Every row comes from one small tree of marks. The marks that hang from a mark follow it in brackets, in the order of their numbers. Every link used is in the known rows. Which tree was each row made from?
Known rows
Q309[Q762 Q874]: |  1.94 |  0.80 |  0.53 | -0.67 | -2.59 |  1.16 |  0.41 | -0.24 | -0.26 | -0.90 |  0.92 |  0.25 |  1.87 | -2.26 | -0.40 | -1.08 | -0.32 | -2.47 |  0.79 | -1.81 |
Q156[Q309]: |  5.30 |  0.61 |  3.65 |  4.04 | -1.00 |  1.55 | -1.71 |  2.17 |  2.62 | -3.36 |  3.00 |  3.25 | -4.98 | -2.84 | -0.05 | -1.91 | -0.23 | -2.89 |  0.14 | -0.82 |
Q695[Q156[Q309]]: |  7.24 |  0.48 |  2.12 |  2.96 |  1.40 |  0.19 | -3.46 |  0.75 |  1.78 | -1.65 |  2.41 |  4.16 | -4.73 | -1.64 | -0.69 | -1.33 | -0.07 | -2.91 |  0.34 | -1.01 |
Q156[Q309[Q874] Q695]: |  3.54 |  0.36 |  3.99 |  1.69 | -0.50 | -0.48 | -0.72 |  4.30 |  0.48 | -4.20 |  1.22 |  0.72 | -2.34 | -3.87 | -2.24 | -1.03 | -1.88 | -1.45 |  1.58 |  1.61 |
Q874[Q309[Q58 Q221 Q725 Q762] Q591]: | -4.48 | -1.55 | -1.89 | -3.26 |  0.55 |  0.12 |  1.60 | -0.71 |  0.23 |  2.79 | -3.62 | -1.84 |  2.85 |  3.15 |  0.65 |  2.53 | -0.23 |  2.66 | -2.27 | -2.35 |
Q814[Q591[Q874[Q309]]]: | -1.12 |  0.76 |  4.17 |  1.43 | -0.70 |  3.39 | -1.34 | -0.65 |  2.15 | -3.01 |  4.43 |  0.92 | -2.21 | -2.89 | -2.20 | -3.95 |  4.91 | -3.78 |  2.92 | -2.82 |
Q221[Q309[Q58]]: |  2.30 |  2.49 |  1.49 |  1.78 |  0.58 | -0.14 | -0.49 | -0.23 |  1.86 | -1.52 |  2.41 |  4.24 | -1.68 | -1.65 |  1.15 | -2.04 |  2.43 | -0.87 | -0.56 |  0.18 |
Q309[Q58 Q221 Q725 Q762]: | -0.96 |  1.60 | -2.43 | -1.22 | -1.13 | -0.76 |  1.70 | -2.88 | -1.19 |  2.01 | -0.49 |  0.75 |  0.98 |  2.99 |  2.90 |  1.37 |  0.83 |  3.23 | -1.95 |  0.22 |
Q221[Q309[Q58 Q725 Q762 Q874[Q591]]]: | -3.84 | -0.57 | -3.78 | -2.66 |  0.52 | -2.09 |  1.88 |  0.06 | -3.06 |  2.75 | -3.60 | -3.47 |  4.77 |  1.50 | -0.55 |  2.64 | -2.92 |  0.67 | -1.74 |  1.84 |
Q591[Q874[Q309[Q762]]]: |  0.30 | -0.35 |  2.03 |  1.20 |  0.37 |  2.67 |  0.63 | -1.46 |  4.71 | -1.77 |  1.14 |  0.87 | -1.00 | -2.36 |  1.45 | -0.50 |  2.31 | -3.03 |  1.01 | -3.33 |
Q221[Q309[Q874[Q591]]]: | -0.28 |  0.07 |  0.52 | -0.98 |  0.33 |  0.28 | -1.30 |  3.32 | -0.83 | -0.26 |  1.24 |  0.76 |  2.25 | -3.25 | -2.40 | -2.15 | -0.16 | -3.43 |  1.08 | -1.22 |
Q221[Q309[Q725]]: |  2.91 |  1.20 |  0.25 |  4.17 | -1.19 | -2.02 |  0.27 | -1.74 |  2.25 | -0.05 |  3.68 |  3.54 | -3.61 | -1.32 |  2.46 | -1.03 |  1.93 |  1.87 | -0.04 |  1.59 |
Q874[Q309[Q762] Q591]: |  0.46 | -1.44 |  2.14 | -1.45 | -0.03 |  1.69 |  0.48 |  1.23 |  3.82 | -0.55 | -1.19 | -0.05 |  0.30 | -2.19 | -1.69 |  0.29 |  0.11 | -2.11 | -0.86 | -6.16 |
Q874[Q309]: |  3.05 |  0.36 |  3.64 |  3.13 | -1.26 |  1.64 | -1.24 | -0.14 |  5.79 | -2.30 |  3.58 |  3.80 | -3.32 | -2.29 | -0.54 | -3.40 |  2.78 | -1.25 |  1.06 | -3.48 |
Q814[Q591[Q874[Q309[Q221 Q725 Q762]]]]: | -4.85 | -0.24 |  1.55 | -1.96 | -0.91 |  2.06 |  2.09 | -2.23 | -0.48 |  1.16 |  1.20 | -2.34 |  0.47 |  1.94 |  0.65 |  0.74 |  3.36 |  0.85 |  0.75 | -0.04 |
Q695[Q156[Q309[Q725 Q762 Q874]]]: |  3.42 | -1.60 | -1.63 |  0.89 |  0.62 | -1.81 | -0.53 | -0.79 | -2.08 |  1.89 | -1.95 | -1.67 | -0.35 |  1.49 |  0.34 |  2.03 | -3.59 | -0.19 | -0.40 |  3.06 |
Q814[Q591[Q874[Q309[Q762]]]]: | -1.59 |  0.14 |  3.98 | -0.87 | -0.63 |  3.47 |  1.02 | -1.05 |  2.02 | -2.26 |  1.86 | -0.88 | -0.65 | -1.99 | -1.29 | -1.16 |  3.33 | -3.67 |  1.56 | -2.85 |
Q156[Q309[Q58 Q725 Q762 Q874] Q695]: | -0.11 | -0.78 | -0.54 |  0.20 |  0.05 | -3.09 |  2.89 |  0.62 | -1.47 | -1.50 | -3.98 | -3.29 |  0.24 |  0.81 | -0.45 |  3.41 | -4.48 |  2.73 | -1.37 |  5.03 |
Q591[Q874]: |  1.94 |  2.09 |  0.49 |  2.87 | -0.54 |  1.74 | -1.72 | -1.18 |  1.98 | -2.64 |  4.51 |  3.43 | -2.16 | -4.44 |  1.07 | -3.50 |  2.95 | -3.12 |  2.84 | -3.16 |

Write each row's tree
| -3.53 | -0.44 | -4.65 | -2.02 | -1.17 | -1.28 |  1.23 | -0.49 | -3.52 |  1.71 | -3.79 | -3.93 |  5.02 |  1.01 | -1.42 |  1.45 | -3.39 |  0.52 | -0.98 | -1.05 |
Q309[Q58 Q725 Q762 Q874[Q591]]
| -4.55 | -0.26 | -2.25 | -1.04 |  1.02 |  0.65 |  1.70 | -3.26 |  0.79 |  1.88 | -1.17 | -1.43 |  1.76 |  2.97 |  3.26 |  1.56 |  1.97 |  2.29 | -0.40 |  0.57 |
Q591[Q874[Q309[Q58 Q221 Q725 Q762]]]
| -2.26 |  0.03 | -0.84 | -1.16 | -0.43 | -0.54 |  1.99 | -2.49 |  1.38 |  2.14 | -1.65 | -0.02 |  0.71 |  3.79 |  2.79 |  1.50 |  0.93 |  4.03 | -1.83 |  0.18 |
Q874[Q309[Q58 Q221 Q725 Q762]]
| -3.04 | -0.69 |  1.58 |  0.80 | -1.40 |  1.51 |  2.16 | -3.42 |  0.87 | -0.52 |  1.04 | -2.79 | -0.95 |  0.02 | -0.18 |  0.19 |  2.27 | -0.05 |  1.05 | -0.50 |
Q814[Q591[Q874[Q309[Q725 Q762]]]]
|  3.08 | -0.66 |  0.35 | -3.27 |  0.90 |  0.97 | -2.06 |  2.35 | -3.00 |  1.42 | -0.97 |  0.10 |  1.24 |  1.45 | -0.06 |  1.36 | -1.78 | -2.36 | -0.38 |  1.14 |
Q695[Q156[Q309[Q221 Q762 Q874]]]
| -2.48 |  1.96 | -3.77 | -0.27 | -1.72 | -0.84 | -0.46 | -1.16 | -3.77 |  1.94 |  1.37 | -0.18 |  2.71 |  2.24 |  0.55 | -2.01 |  0.54 |  2.85 |  0.68 |  2.20 |
Q309[Q58 Q221 Q725 Q874]
|  5.57 | -1.03 | -0.44 |  2.37 |  0.80 | -2.30 | -0.39 | -2.13 |  0.92 |  0.91 | -0.90 |  0.99 | -3.63 |  1.26 |  1.78 |  2.69 | -2.09 |  0.54 | -1.48 |  1.42 |
Q695[Q156[Q309[Q725 Q762]]]
| -1.34 |  1.30 | -2.91 |  1.85 | -1.05 | -2.43 |  0.11 | -0.99 | -1.96 |  1.15 |  0.72 |  0.00 |  1.19 |  0.95 |  0.86 | -1.37 | -0.01 |  1.83 |  0.33 |  3.94 |
Q221[Q309[Q58 Q725 Q874]]
| -4.03 |  0.65 | -1.87 |  1.12 |  0.67 |  0.61 | -0.33 | -2.07 |  0.73 |  1.21 |  1.26 |  0.23 |  0.10 |  2.35 |  2.60 | -1.42 |  3.25 |  2.54 |  1.10 |  0.31 |
Q591[Q874[Q309[Q58 Q221 Q725]]]
|  1.34 | -0.20 | -0.62 | -4.02 |  2.28 |  0.54 | -1.69 |  1.83 | -3.91 |  1.46 | -2.89 | -0.58 |  2.99 |  3.01 | -0.54 |  1.70 | -1.97 | -1.95 | -1.26 |  2.04 |
Q695[Q156[Q309[Q58 Q221 Q762 Q874]]]
| -1.35 | -0.78 |  0.60 | -2.45 |  0.85 |  1.35 |  1.17 |  0.67 |  2.58 | -0.48 | -2.81 | -0.81 |  1.95 | -0.36 | -2.17 |  0.86 | -0.31 | -1.94 | -1.79 | -4.94 |
Q874[Q309[Q58 Q762] Q591]
|  1.87 | -0.10 | -2.11 | -0.71 |  1.79 | -1.43 | -0.15 | -1.62 | -2.20 |  2.68 | -2.77 |  0.59 | -0.53 |  4.57 |  2.44 |  3.61 | -1.31 |  2.24 | -2.90 |  3.08 |
Q695[Q156[Q309[Q58 Q221 Q725 Q762]]]
| -1.31 | -0.09 |  2.15 | -1.57 |  0.65 |  3.12 |  0.35 | -0.50 |  2.75 | -0.16 |  1.18 |  0.73 |  0.36 | -0.63 |  2.11 | -0.04 |  3.25 | -1.77 |  0.57 | -2.73 |
Q591[Q874[Q309[Q221 Q762]]]
| -1.75 |  1.10 | -1.91 | -1.21 | -0.34 |  0.61 | -1.72 |  2.16 | -2.26 | -0.97 | -0.16 | -0.77 |  3.92 | -2.11 | -3.63 | -2.86 | -1.06 | -2.70 |  1.25 | -2.90 |
Q309[Q58 Q874[Q591]]
| -1.34 | -1.14 | -0.06 |  2.41 | -0.61 |  0.59 |  1.32 | -3.13 |  3.94 |  0.12 |  0.18 | -0.66 | -1.35 | -0.35 |  2.64 |  0.84 |  1.23 |  0.45 |  0.59 | -1.09 |
Q591[Q874[Q309[Q725 Q762]]]
|  1.86 | -1.51 | -1.95 | -1.56 |  0.43 | -1.15 | -0.55 |  0.02 | -3.57 |  3.10 | -1.85 | -1.45 |  0.90 |  3.33 |  1.08 |  2.52 | -2.79 |  0.96 | -0.75 |  3.41 |
Q695[Q156[Q309[Q221 Q725 Q762 Q874]]]
|  1.39 | -0.90 | -3.21 |  0.02 |  1.32 | -2.22 | -0.46 | -1.44 | -3.38 |  2.02 | -3.68 | -2.57 |  1.20 |  3.53 | -0.21 |  2.48 | -3.97 |  0.32 | -1.51 |  3.81 |
Q695[Q156[Q309[Q58 Q725 Q762 Q874]]]
| -0.74 | -1.31 | -0.05 |  2.39 | -1.07 | -0.67 | -0.67 |  0.04 |  3.44 |  0.75 |  0.54 |  0.25 | -1.72 | -1.22 | -1.23 | -1.25 |  0.71 |  1.24 |  0.44 | -3.68 |
Q874[Q309[Q725] Q591]
| -3.14 |  0.09 | -3.06 | -1.84 | -1.30 | -0.55 | -1.01 |  0.70 | -3.54 |  2.31 |  0.57 | -0.79 |  3.28 |  0.00 | -1.42 | -1.56 | -0.64 |  1.30 |  1.57 | -1.25 |
Q309[Q221 Q725 Q874[Q591]]
|  3.84 | -0.96 | -2.07 |  1.35 |  1.48 | -2.22 | -0.16 | -2.17 | -0.58 |  1.14 | -2.78 | -0.11 | -1.78 |  2.86 |  1.31 |  3.20 | -2.64 |  1.10 | -2.67 |  2.68 |
Q695[Q156[Q309[Q58 Q725 Q762]]]
|  1.66 |  0.70 |  3.26 | -1.18 |  0.38 |  0.01 | -0.87 |  4.94 | -0.96 | -2.76 |  1.01 |  1.17 | -1.23 | -2.25 | -1.02 | -0.93 | -0.94 | -0.30 |  1.21 |  2.21 |
Q156[Q309[Q221 Q874] Q695]
| -0.66 | -0.32 |  2.46 | -1.63 |  0.36 |  2.26 | -1.60 |  2.83 |  2.84 | -0.08 |  1.22 |  1.90 |  0.01 | -1.48 | -1.22 | -2.35 |  2.39 | -1.41 |  0.75 | -5.56 |
Q874[Q309[Q221] Q591]
| -2.42 | -2.29 | -1.56 | -3.08 | -0.12 |  0.41 |  0.86 |  3.59 | -3.62 |  2.60 | -3.74 | -3.95 |  2.91 |  1.53 | -0.55 |  3.08 | -4.40 | -0.22 | -1.36 |  1.06 |
Q156[Q309[Q221 Q725 Q762 Q874[Q591]]]
| -2.39 | -1.29 |  0.40 | -1.89 |  1.01 | -2.01 |  0.10 |  4.46 | -3.04 | -0.07 | -1.83 | -2.31 |  0.58 | -0.98 | -2.26 |  1.45 | -2.84 |  1.99 |  0.46 |  1.98 |
Q156[Q309[Q221 Q725 Q874[Q591]] Q695]
|  3.94 |  1.09 |  4.96 |  0.40 |  0.86 |  0.22 | -0.49 |  3.73 |  1.90 | -3.63 |  2.04 |  3.54 | -4.56 | -2.81 | -0.07 | -0.30 |  0.82 |  0.59 | -0.10 |  0.57 |
Q156[Q309[Q221] Q695]
| -3.19 |  1.36 |  2.57 |  0.64 |  0.34 |  2.99 | -0.82 | -0.95 |  1.16 | -2.99 |  2.73 | -0.42 | -0.62 | -1.28 | -2.54 | -3.72 |  4.54 | -2.92 |  2.12 | -1.89 |
Q814[Q591[Q874[Q309[Q58]]]]
| -4.75 |  0.67 | -4.53 | -2.81 | -0.32 | -0.83 | -0.79 |  0.37 | -4.93 |  2.43 | -0.71 | -2.05 |  4.92 |  1.45 | -1.35 | -1.47 | -0.69 |  1.85 |  0.54 | -0.31 |
Q309[Q58 Q221 Q725 Q874[Q591]]
|  0.49 |  0.71 |  0.69 |  1.02 |  1.27 | -2.64 |  0.75 |  1.11 | -0.52 | -1.61 | -0.72 |  1.23 | -3.00 |  1.09 |  1.25 |  1.30 | -0.43 |  4.59 | -1.40 |  3.97 |
Q156[Q309[Q58 Q221 Q725] Q695]
|  0.27 |  0.80 | -1.15 |  2.64 | -1.69 | -1.78 | -0.06 | -0.56 | -0.50 |  0.93 |  2.58 |  1.19 | -0.27 | -0.71 |  1.17 | -1.48 |  0.36 |  1.22 |  1.58 |  3.41 |
Q221[Q309[Q725 Q874]]
|  1.90 | -0.82 |  1.12 |  3.01 | -0.95 | -2.59 |  0.34 |  1.68 |  0.12 | -2.48 |  0.21 | -1.04 | -2.86 | -2.01 | -0.58 |  0.02 | -2.40 |  1.88 |  1.46 |  3.81 |
Q156[Q309[Q725 Q874] Q695]
